What can hang from each mark:
Q_511: Q_110
Q_406: Q_208 Q_594
Q_732: Q_33
Q_41: Q_659 Q_732
Q_110: Q_473 Q_511 Q_659
Q_659: Q_41 Q_110 Q_489
Q_33: Q_594
Q_594: Q_41 Q_406
Q_473: Q_110

Each row was made from one small tree. The marks that hang from a mark follow it in brackets, in the order of their numbers. Every link used is in the known rows. Write each row's tree.
Known rows:
Q_473[Q_110[Q_511 Q_659[Q_41[Q_732] Q_489]]]: [-1.604 -0.127 -1.008 -0.435 0.721 -1.595 1.532 3.902 7.440 -4.210 -1.398 1.927 -0.608 -1.271 -0.793 1.353 -2.499 2.086 -4.126 -4.073 -7.412 0.332 4.321 1.724 3.228 -4.444 -0.485 0.731 0.214 2.850 -0.162]
Q_110[Q_473 Q_511 Q_659[Q_41 Q_489]]: [-2.894 -1.867 -1.481 0.361 -0.306 -1.864 1.463 5.147 4.522 1.259 0.376 -2.762 -1.656 -2.877 0.577 3.518 -0.907 3.028 -3.213 -4.425 -4.672 3.233 1.555 3.320 -0.114 -8.028 -1.374 1.483 1.373 3.909 2.281]
Q_33[Q_594[Q_41]]: [0.276 0.136 -0.023 -1.794 2.802 -1.203 1.380 -4.363 -0.900 3.573 1.058 -0.745 1.273 -2.276 1.047 -0.115 -0.907 1.640 2.672 -0.601 1.397 -3.338 -6.200 -0.932 -3.015 2.693 0.014 -1.840 -2.014 -2.986 -5.349]
Q_511[Q_110[Q_473 Q_659[Q_41 Q_489]]]: [-3.908 -0.789 -4.491 2.060 -0.422 -0.820 0.807 4.502 0.751 4.292 -1.596 1.051 3.418 -3.368 -1.348 -0.144 -0.876 2.647 -1.230 -1.211 -4.522 2.905 -2.173 3.284 -1.482 -1.904 1.302 -0.731 0.089 4.440 1.166]
Q_406[Q_208 Q_594[Q_41]]: [-4.408 -0.195 -1.566 -2.139 -0.343 -3.608 2.785 0.609 -5.189 -1.677 2.112 -2.150 -0.948 -2.878 1.782 -1.432 1.338 -4.036 1.422 -2.162 1.316 1.799 -3.665 -3.171 -1.550 1.137 2.374 -0.623 0.422 -0.565 -2.412]
Q_41[Q_732]: [-2.476 0.288 -2.204 0.596 -0.362 -1.207 1.436 -1.720 -1.240 -0.841 -1.191 0.596 -0.592 0.881 -0.158 -1.689 -0.404 1.324 0.557 -0.751 0.855 -1.200 -0.374 -0.936 -2.766 1.176 1.848 -0.436 -0.336 -2.492 -0.435]
Q_473[Q_110[Q_659]]: [-0.926 0.761 -5.086 -2.044 0.225 -3.599 4.135 1.112 -0.743 0.177 -1.576 -1.141 3.718 -1.160 0.042 1.747 -2.702 1.654 3.165 1.829 -4.362 2.476 -1.541 -1.673 -3.038 -2.587 0.041 -1.679 2.605 -2.833 -2.374]
Q_732[Q_33[Q_594]]: [1.820 -0.959 -1.560 -1.232 0.429 -3.025 0.933 -3.303 -1.555 4.957 1.015 -0.499 -0.355 -0.786 1.258 0.427 -0.837 4.554 3.178 -2.048 4.941 -3.366 -6.231 1.770 -3.670 3.964 -1.639 -3.595 0.113 -2.642 -1.612]
Q_406[Q_208 Q_594[Q_41[Q_732]]]: [-4.614 -0.095 -0.346 -1.122 -1.038 -2.245 1.686 0.017 -5.658 -3.765 0.526 -1.029 -4.352 -0.413 0.011 -2.576 0.994 -4.060 -1.278 -2.629 1.748 -0.153 -0.795 -2.031 -0.128 1.695 3.513 -0.355 -1.326 0.442 -2.162]
Q_406[Q_208 Q_594[Q_41[Q_659[Q_110 Q_489]]]]: [0.938 0.324 1.635 -2.447 -4.270 -0.046 -2.403 -0.824 -4.090 -6.527 0.873 -0.603 3.028 -1.738 -1.046 -4.021 1.828 -6.909 0.005 0.820 1.023 -0.866 0.552 -3.823 -0.679 0.803 1.014 2.577 2.458 4.307 0.859]
Q_732[Q_33[Q_594[Q_41 Q_406]]]: [1.298 0.338 1.553 -1.119 1.525 0.362 -0.257 -5.364 -1.595 6.263 2.029 1.666 -1.696 -1.087 1.467 -2.759 -2.667 1.716 1.995 -0.965 4.911 -0.694 -6.779 1.278 0.421 3.416 -2.158 -5.726 -1.517 -5.164 -4.658]
Q_41[Q_659[Q_489] Q_732]: [0.640 0.346 -1.768 1.241 -2.015 2.477 -1.120 -3.091 0.187 -2.493 -2.648 0.356 0.195 -0.477 -1.635 -4.840 -1.703 -1.943 -1.538 -1.330 -0.258 -4.126 3.368 0.175 -3.142 0.163 1.885 1.181 3.383 1.706 1.364]
Q_594[Q_406]: [-3.211 1.550 -2.722 -0.315 -1.043 -1.580 2.035 -2.382 -3.255 2.711 0.314 1.210 2.709 -1.617 0.903 -2.538 -1.600 1.223 1.119 1.246 1.322 2.823 -2.590 -2.333 -2.364 -0.484 -0.262 -2.406 1.096 -4.268 -0.869]
Q_406[Q_208 Q_594[Q_41[Q_659[Q_110] Q_732]]]: [0.920 0.169 2.483 -0.825 -2.275 2.310 -0.739 0.546 -6.110 -7.016 -0.935 -1.228 -0.243 2.558 -1.396 -1.912 3.305 -6.920 -0.575 2.758 2.406 -2.247 2.988 -3.431 1.257 2.516 2.210 1.840 -1.239 1.845 1.039]
Q_33[Q_594[Q_406]]: [-0.174 1.278 -1.006 -1.089 -0.221 -2.047 1.491 -4.889 -5.396 4.578 0.790 0.623 2.693 -1.692 -1.002 -1.602 -2.480 3.586 1.094 1.840 3.542 -1.084 -4.079 -1.495 -2.840 0.900 -0.599 -3.677 -1.346 -3.221 -2.123]
Q_659[Q_41[Q_732[Q_33]] Q_110[Q_511] Q_489]: [0.748 -1.399 3.196 0.254 -1.878 -0.393 -3.780 2.013 8.966 -3.663 1.090 4.908 -1.191 1.650 1.196 -0.126 2.325 2.514 -3.479 -5.866 0.621 -0.920 1.824 2.317 4.392 1.206 -3.080 1.398 -1.345 2.323 3.713]
Q_110[Q_473 Q_511 Q_659]: [-1.755 -1.903 -3.404 0.446 1.201 -4.148 2.627 5.048 -0.680 0.554 -0.288 -6.216 -0.963 0.374 0.612 6.388 -0.847 3.133 0.220 0.013 -2.297 3.160 0.748 1.740 -2.754 -7.281 -0.461 1.296 0.666 1.103 0.478]
Q_33[Q_594[Q_41[Q_659 Q_732]]]: [3.087 -0.132 1.605 0.430 2.818 4.439 1.060 -4.834 -1.828 1.356 -2.361 -2.150 -1.672 1.128 -1.065 -1.347 -1.317 -1.744 0.994 1.362 1.797 -7.250 0.202 0.086 -1.041 3.100 1.530 -1.016 -2.328 -1.027 -3.906]
Q_594[Q_41[Q_659[Q_489] Q_732] Q_406[Q_208]]: [-2.800 2.395 2.037 0.311 -0.049 3.603 -0.887 -3.068 -3.208 -2.851 1.477 0.398 -1.769 -1.784 -1.896 -6.159 -1.071 -6.522 -3.005 0.611 -0.528 0.022 2.083 -2.255 3.359 0.564 2.981 0.209 1.017 -0.479 -0.593]
Q_473[Q_110]: [0.392 1.669 -3.542 -1.490 1.194 -3.559 2.046 -1.245 1.152 1.619 0.496 2.130 3.842 -1.584 1.960 1.441 -1.417 1.265 4.967 2.529 -2.998 3.168 -2.568 -4.015 -2.791 1.919 0.797 0.237 2.880 -3.066 -3.394]
Q_732[Q_33]: [-0.697 -0.887 -3.125 -0.338 -0.463 -2.332 1.762 -1.322 0.738 3.316 1.185 -0.283 -0.446 -0.622 2.583 -0.067 -0.083 2.357 3.676 -2.580 3.029 0.456 -4.407 0.432 -3.412 2.334 -1.188 -2.388 2.568 -3.758 -0.020]
Q_473[Q_110[Q_511 Q_659[Q_41 Q_489]]]: [-2.048 -0.307 -2.340 -1.509 0.881 -3.009 2.871 4.240 7.626 -1.489 -0.114 0.219 3.074 -3.961 0.661 2.798 -2.504 2.290 -1.883 -3.538 -7.676 2.245 1.219 0.400 1.467 -4.743 -1.700 0.784 2.055 2.437 -0.375]
Q_406[Q_208]: [-3.882 0.866 -2.772 -1.954 1.184 -4.617 3.669 0.170 -4.168 0.171 3.431 -2.469 1.984 -2.733 0.564 1.577 1.647 -0.510 1.891 -0.140 0.166 2.179 -4.466 -4.022 -2.589 1.380 1.836 0.429 0.745 -2.646 0.394]

Write each row's tree:
[0.877 -0.525 2.021 0.111 -1.286 1.822 -1.134 0.355 3.597 0.325 -0.164 4.468 -0.900 2.966 1.536 -0.116 3.553 1.874 0.375 -1.456 2.197 -0.118 -0.540 1.267 2.097 4.756 -2.107 -1.100 -2.061 -2.807 2.934]  Q_659[Q_41[Q_732[Q_33]] Q_110]
[4.884 0.362 1.373 1.910 -1.182 2.764 -2.954 0.397 -3.161 -0.839 -2.429 -0.033 -0.067 4.652 -1.369 1.946 2.385 -1.036 1.834 7.013 0.842 0.290 4.195 -1.378 -1.423 0.359 1.081 3.467 0.707 0.890 2.811]  Q_41[Q_659[Q_110[Q_473]] Q_732]
[4.759 -0.667 2.968 2.068 -1.649 0.718 -6.068 1.765 2.801 -5.193 -1.087 0.268 -0.741 3.613 -1.843 1.965 1.326 -0.366 -1.511 2.584 -1.001 -0.449 6.915 0.132 0.534 -2.577 -0.003 5.923 1.330 6.359 3.456]  Q_41[Q_659[Q_110[Q_473 Q_511] Q_489] Q_732]
[1.586 -0.677 0.452 1.535 1.941 5.262 0.326 -2.381 1.677 1.196 -1.630 -0.692 -4.012 2.083 1.948 -2.337 -0.110 -3.496 1.887 -1.111 2.894 -3.213 0.944 2.325 0.596 3.872 0.664 -1.210 1.162 -2.908 -1.682]  Q_594[Q_41[Q_659 Q_732[Q_33]]]
[-2.823 2.020 1.610 -2.661 2.609 -2.240 2.161 -4.016 -6.316 3.209 4.408 -0.777 0.329 -3.063 -0.248 -0.823 -0.509 -0.516 0.491 1.780 2.420 0.781 -6.357 -3.673 1.437 2.262 0.883 -2.905 -3.360 -4.029 -4.303]  Q_33[Q_594[Q_41 Q_406[Q_208]]]
[1.213 -0.719 0.294 -1.863 2.029 -1.138 0.572 -4.262 0.724 4.741 1.690 -0.351 -1.877 -1.219 2.310 -0.247 -0.816 2.306 3.888 -2.544 3.960 -3.226 -7.576 1.449 -1.507 4.705 -1.461 -3.555 -0.862 -3.843 -4.945]  Q_732[Q_33[Q_594[Q_41]]]
[-0.372 0.149 -3.543 -1.844 -0.028 -5.772 1.397 2.750 4.760 -4.138 -0.182 -1.045 3.080 -2.754 -0.395 2.199 -3.752 2.556 -0.279 -2.498 -6.197 1.453 1.041 -0.286 -1.211 -5.599 -1.120 1.087 3.085 2.523 -1.618]  Q_473[Q_110[Q_511 Q_659[Q_489]]]
[4.725 0.509 -0.060 0.739 -1.007 1.353 -1.969 0.173 -2.611 1.571 -0.669 -1.680 3.462 2.202 0.431 3.319 2.364 -0.863 4.233 7.228 0.229 2.027 1.378 -2.341 -3.062 0.035 -0.058 3.218 2.153 0.409 2.555]  Q_41[Q_659[Q_110[Q_473]]]
[3.028 -0.033 0.392 -0.842 3.115 2.945 2.002 -4.595 -1.748 4.486 -0.752 -3.362 1.904 -1.198 0.515 0.055 -0.741 -1.316 3.183 1.826 1.474 -5.538 -3.136 -1.052 -2.919 2.339 0.371 -1.273 -0.729 -1.674 -4.265]  Q_33[Q_594[Q_41[Q_659]]]
[4.978 -0.576 1.909 0.866 -1.602 -1.038 -4.960 2.012 2.688 -2.729 0.558 -1.145 3.045 1.066 -0.276 3.309 1.484 -0.087 0.496 3.466 -1.769 1.291 4.030 -0.770 -1.012 -3.795 -0.964 5.504 3.015 5.494 3.149]  Q_41[Q_659[Q_110[Q_473 Q_511] Q_489]]
[-3.213 -0.990 -2.968 0.445 0.986 0.228 4.184 3.634 -1.323 5.575 -1.130 -3.390 -0.583 -1.810 0.904 3.675 -0.119 2.228 0.482 -0.222 -3.295 3.860 -1.366 1.918 -2.175 -4.287 -0.185 -1.022 0.576 -1.171 1.302]  Q_110[Q_473 Q_659[Q_41]]
[1.576 -0.619 0.809 1.378 -0.355 4.657 -2.702 -3.766 3.935 -0.789 -0.962 0.970 -4.023 0.184 1.002 -5.711 -1.728 -3.822 0.026 -3.937 1.136 -3.773 1.170 3.073 0.184 2.640 0.631 -0.846 3.291 0.064 -0.939]  Q_594[Q_41[Q_659[Q_489] Q_732[Q_33]]]
[-2.180 -0.851 -6.084 2.028 1.021 -3.423 2.233 4.296 -4.336 3.293 -2.116 -2.224 3.578 -0.130 -1.055 2.520 -1.022 3.334 2.414 3.186 -2.034 3.089 -2.854 1.975 -3.918 -1.750 2.043 -1.040 -0.589 1.798 -1.111]  Q_511[Q_110[Q_473 Q_659]]
[4.648 1.055 1.774 1.593 -3.555 2.274 -6.024 -1.405 -0.922 -2.608 -1.472 1.678 0.021 2.835 -2.363 -1.704 1.104 -1.124 -0.032 3.859 -0.407 0.168 4.858 -0.493 -1.965 -0.089 1.084 3.826 2.295 3.802 3.564]  Q_41[Q_659[Q_110[Q_473] Q_489] Q_732]
[0.042 -1.553 0.248 0.254 -0.900 2.366 1.120 0.295 -4.766 -2.299 -0.378 -2.742 -6.148 1.404 0.880 -2.903 0.931 -6.648 0.168 -2.718 4.374 -1.969 1.893 0.572 1.262 3.665 2.221 -1.291 1.471 0.585 0.071]  Q_406[Q_208 Q_594[Q_41[Q_659 Q_732[Q_33]]]]
[-1.557 0.957 1.820 0.731 1.783 4.598 1.039 -1.684 -3.789 0.479 1.758 -0.974 -4.611 1.033 0.316 -2.807 0.352 -5.769 -0.204 0.902 3.712 1.178 0.752 -0.572 4.902 3.433 1.545 -2.028 0.046 -4.190 -0.613]  Q_594[Q_41[Q_659 Q_732[Q_33]] Q_406[Q_208]]
[-2.640 1.802 0.438 -0.455 2.714 2.798 3.419 -1.488 -5.223 2.063 2.251 -2.703 2.061 -2.349 0.329 -1.510 0.495 -6.281 1.130 3.373 0.778 2.182 -1.250 -4.203 2.089 0.879 1.682 -0.560 0.853 -3.966 -1.738]  Q_594[Q_41[Q_659] Q_406[Q_208]]
[-2.976 -1.749 -0.262 1.898 -0.397 -0.507 0.128 5.207 4.344 -1.418 -1.382 -1.428 -4.807 -0.680 -0.972 2.269 -1.375 2.325 -5.535 -4.840 -4.631 1.120 4.255 4.157 1.474 -6.834 0.067 1.701 -0.556 4.286 2.773]  Q_110[Q_473 Q_511 Q_659[Q_41[Q_732] Q_489]]
[3.376 0.904 1.150 0.508 -3.650 2.291 -3.837 -2.923 0.554 -5.449 -2.342 2.227 2.860 1.625 -2.695 -4.083 0.571 -1.786 -0.986 1.706 0.638 -4.231 4.044 -1.494 -1.851 0.991 0.216 2.383 1.661 2.187 3.147]  Q_41[Q_659[Q_110 Q_489] Q_732]
[6.598 -0.402 1.891 2.043 -3.910 2.307 -7.264 -0.991 0.868 -1.286 -0.933 2.240 -3.236 3.782 -1.190 -1.814 0.967 -0.436 1.161 1.489 1.502 0.006 3.402 2.166 -0.639 1.566 -0.408 2.302 3.456 2.857 4.364]  Q_41[Q_659[Q_110[Q_473] Q_489] Q_732[Q_33]]
[0.523 -0.906 3.626 1.358 1.140 -0.202 -1.949 4.761 3.972 -1.124 0.618 1.781 -1.622 3.511 0.993 5.809 3.955 2.566 -1.674 1.718 -1.546 3.321 3.708 -0.050 3.520 -1.125 -0.685 3.674 -3.410 1.757 2.866]  Q_659[Q_41[Q_732] Q_110[Q_473 Q_511]]
[3.643 0.872 3.599 1.126 -0.845 6.355 -2.988 -3.403 -0.351 -0.698 -1.303 2.803 -1.098 4.301 0.296 -4.051 0.706 -3.388 0.769 3.425 3.867 -0.713 2.282 0.532 4.001 3.269 -1.740 -1.779 -0.908 -3.587 -0.310]  Q_594[Q_41[Q_659[Q_110] Q_732[Q_33]] Q_406]
[-0.881 0.707 0.068 -2.392 0.253 -4.070 1.427 -2.666 -6.978 4.039 4.861 -0.538 -0.569 -1.520 -0.144 -0.505 -1.087 2.694 1.381 -0.088 5.824 1.144 -6.220 -1.069 0.425 3.470 -0.838 -4.457 -0.982 -4.307 -0.302]  Q_732[Q_33[Q_594[Q_406[Q_208]]]]
[-3.969 -1.217 -3.620 3.534 1.612 1.037 2.568 5.320 -1.705 3.282 -3.441 0.466 0.032 0.920 -1.458 1.579 0.311 2.239 -1.593 0.801 -2.853 1.449 0.476 3.859 0.528 -0.521 2.414 -1.487 -3.658 2.293 0.575]  Q_511[Q_110[Q_473 Q_659[Q_41[Q_732]]]]
[-2.174 -0.578 -2.744 -1.469 3.172 -2.488 5.611 5.686 5.575 0.734 -0.482 -1.743 3.411 -1.728 2.072 6.162 -1.036 2.219 -0.073 -0.813 -6.425 2.691 0.898 -0.320 2.096 -4.183 -1.753 -0.242 0.273 -0.350 -1.315]  Q_473[Q_110[Q_511 Q_659[Q_41]]]
[2.993 0.155 1.885 0.391 0.511 3.882 -1.911 -6.038 0.206 -0.495 -1.743 0.253 -1.621 -0.692 -2.417 -4.506 -2.513 -2.271 -0.957 -0.867 0.953 -7.925 0.233 1.000 -1.528 2.166 1.678 -0.291 -0.508 1.934 -3.060]  Q_33[Q_594[Q_41[Q_659[Q_489] Q_732]]]
[-0.179 -0.179 -3.893 -1.436 1.988 -5.267 3.921 3.594 2.986 -2.087 -0.475 -2.895 3.343 -0.715 1.094 5.420 -2.264 2.837 1.540 -0.090 -5.058 2.034 0.542 -0.942 -0.804 -5.103 -1.072 0.169 1.036 -0.432 -2.487]  Q_473[Q_110[Q_511 Q_659]]
[1.923 -0.435 1.208 0.070 0.377 -4.491 -2.067 3.702 1.410 -0.920 1.753 -1.433 2.209 2.050 1.411 6.724 3.049 2.998 2.210 3.571 -0.579 4.270 0.263 -1.335 -0.724 -2.477 -1.239 3.756 -0.621 1.619 1.196]  Q_659[Q_110[Q_473 Q_511]]
[-1.917 0.636 0.551 0.885 0.541 2.309 -0.703 -3.488 0.314 1.871 0.298 3.035 -5.062 1.370 1.830 -4.598 -1.817 -1.288 -0.028 -1.942 3.218 1.599 -1.664 2.017 2.715 2.896 -0.500 -3.843 -0.748 -5.473 -3.052]  Q_594[Q_41[Q_732[Q_33]] Q_406]
[-1.782 0.521 2.346 -0.914 0.884 0.168 1.999 -1.220 -4.342 4.511 3.037 2.349 -4.611 -0.516 -0.819 -0.709 0.369 1.921 -2.456 -2.215 4.763 -0.262 -2.912 0.635 4.667 5.444 -0.287 -4.300 -4.124 -3.718 1.245]  Q_659[Q_41[Q_732[Q_33[Q_594[Q_406[Q_208]]]]]]
[0.029 2.512 4.206 -0.354 0.448 4.032 -0.873 -1.727 -4.964 -3.631 0.920 0.609 1.428 2.232 -1.623 -2.150 2.729 -5.643 -0.600 5.948 1.363 0.889 2.280 -4.421 4.550 2.193 0.933 0.846 -2.516 -2.785 0.299]  Q_594[Q_41[Q_659[Q_110] Q_732] Q_406[Q_208]]
[-2.912 -1.082 -3.576 -1.134 -1.075 -4.444 1.795 2.033 2.732 -4.241 -0.636 -3.740 2.200 -2.634 -0.621 0.493 -2.478 2.843 -2.148 -5.136 -2.598 -1.438 0.241 1.383 -2.987 -7.242 -1.336 0.358 1.793 2.296 0.745]  Q_110[Q_511 Q_659[Q_489]]
[-3.761 -0.716 -2.813 3.235 -0.799 0.488 -0.169 4.088 0.281 1.366 -2.939 2.910 -0.155 -0.729 -2.541 -1.410 -1.186 1.862 -3.402 -2.165 -3.624 0.922 1.194 4.518 0.146 -1.323 2.517 -0.318 -1.587 5.024 1.153]  Q_511[Q_110[Q_473 Q_659[Q_41[Q_732] Q_489]]]
[1.133 -1.228 0.550 0.140 0.932 1.204 1.567 -2.059 1.282 4.848 -0.126 2.270 -4.050 0.573 0.955 -0.111 -0.010 4.020 -0.487 -4.253 3.810 -4.268 -2.593 3.005 0.286 5.315 -0.983 -3.726 -2.692 -2.246 -0.129]  Q_659[Q_41[Q_732[Q_33[Q_594]]]]
[0.713 -0.416 3.494 0.986 -0.958 -0.477 -4.421 3.552 6.256 -3.010 0.996 3.730 -1.979 1.463 0.007 2.699 2.776 2.292 -3.586 -1.090 -2.689 2.953 3.860 0.995 3.332 -1.476 -0.703 4.330 -1.708 4.727 3.405]  Q_659[Q_41[Q_732] Q_110[Q_473 Q_511] Q_489]
[-3.209 1.903 1.473 0.471 2.151 4.062 2.030 -1.983 -5.383 -0.480 0.729 -1.321 -1.911 0.058 -0.729 -3.315 0.051 -6.207 -1.025 3.336 0.594 0.327 1.808 -3.154 3.642 1.243 2.922 -0.805 -0.842 -3.132 -1.361]  Q_594[Q_41[Q_659 Q_732] Q_406[Q_208]]
[5.015 0.579 5.152 -0.864 1.906 2.345 -1.584 -2.131 -0.372 -0.028 0.323 -1.210 4.824 1.609 -0.586 1.834 0.603 -0.741 0.467 5.754 2.550 -3.099 0.809 -2.338 2.996 -0.637 -3.090 -0.072 -3.825 0.053 -2.491]  Q_33[Q_594[Q_41[Q_659[Q_110[Q_511]]] Q_406]]
[0.498 -0.818 2.717 0.086 1.599 -1.587 -1.028 4.720 4.220 1.769 1.900 0.498 2.157 1.030 2.414 7.486 4.390 2.431 0.760 1.677 -1.686 4.879 0.490 -1.158 2.310 -1.857 -2.021 3.372 -1.637 1.415 2.255]  Q_659[Q_41 Q_110[Q_473 Q_511]]
[-0.916 0.912 1.198 -1.485 -2.692 -0.481 -1.789 -0.674 4.145 -0.574 1.037 4.362 5.592 -2.621 0.484 -1.805 2.426 1.237 -0.338 -1.194 -1.390 0.963 -2.360 -1.705 -0.933 0.958 -2.057 0.949 0.719 0.395 2.572]  Q_659[Q_41 Q_110 Q_489]
[0.879 0.294 1.247 2.239 0.659 6.078 -0.141 -3.259 -0.488 2.661 -1.362 0.860 -3.995 2.080 1.124 -4.438 -1.912 -4.191 0.159 0.436 3.299 -0.858 2.020 1.875 2.644 2.469 0.066 -3.190 0.657 -4.363 -1.942]  Q_594[Q_41[Q_659 Q_732[Q_33]] Q_406]
[8.100 -1.757 3.414 0.372 0.481 0.558 -3.247 -0.411 0.965 -2.676 -1.237 -1.208 -0.385 5.811 -1.006 3.442 1.657 2.200 0.686 1.636 5.043 -7.383 3.180 1.870 1.277 2.506 -2.695 0.295 -2.762 2.463 1.776]  Q_41[Q_659[Q_110[Q_511]] Q_732[Q_33[Q_594]]]
[-0.822 -0.307 1.981 -1.219 -1.101 -2.257 -1.455 1.967 7.416 -2.767 1.584 2.632 5.211 -1.926 1.184 1.406 2.405 1.962 -2.023 -2.702 -2.074 0.510 0.251 -1.163 1.530 -1.577 -2.714 2.818 -0.391 3.054 2.720]  Q_659[Q_41 Q_110[Q_511] Q_489]
[-2.708 -0.655 -1.175 1.730 -1.889 1.131 0.190 2.613 0.589 1.052 -2.141 0.187 -4.711 -1.176 -1.903 -1.042 -1.699 1.975 -3.710 -3.312 -3.624 1.580 2.316 3.557 -1.073 -4.185 0.834 -0.020 0.945 2.052 2.696]  Q_110[Q_473 Q_659[Q_41[Q_732] Q_489]]
[-0.507 -0.309 3.194 -0.284 -1.537 -0.665 -2.781 1.556 7.262 -5.551 0.488 4.135 1.844 1.087 -0.141 0.135 2.318 1.472 -3.963 -3.460 -1.934 -1.262 2.648 0.215 3.345 -0.330 -1.643 2.922 -2.100 3.485 3.004]  Q_659[Q_41[Q_732] Q_110[Q_511] Q_489]
[-1.831 -0.381 -3.836 -0.181 -2.555 -2.982 0.033 0.777 -1.958 0.766 -0.631 -2.410 -0.859 -2.639 -1.180 -0.289 -2.754 2.581 0.049 -1.973 -2.959 2.643 -1.062 1.905 -5.100 -5.624 0.366 0.273 3.695 1.323 1.128]  Q_110[Q_473 Q_659[Q_489]]
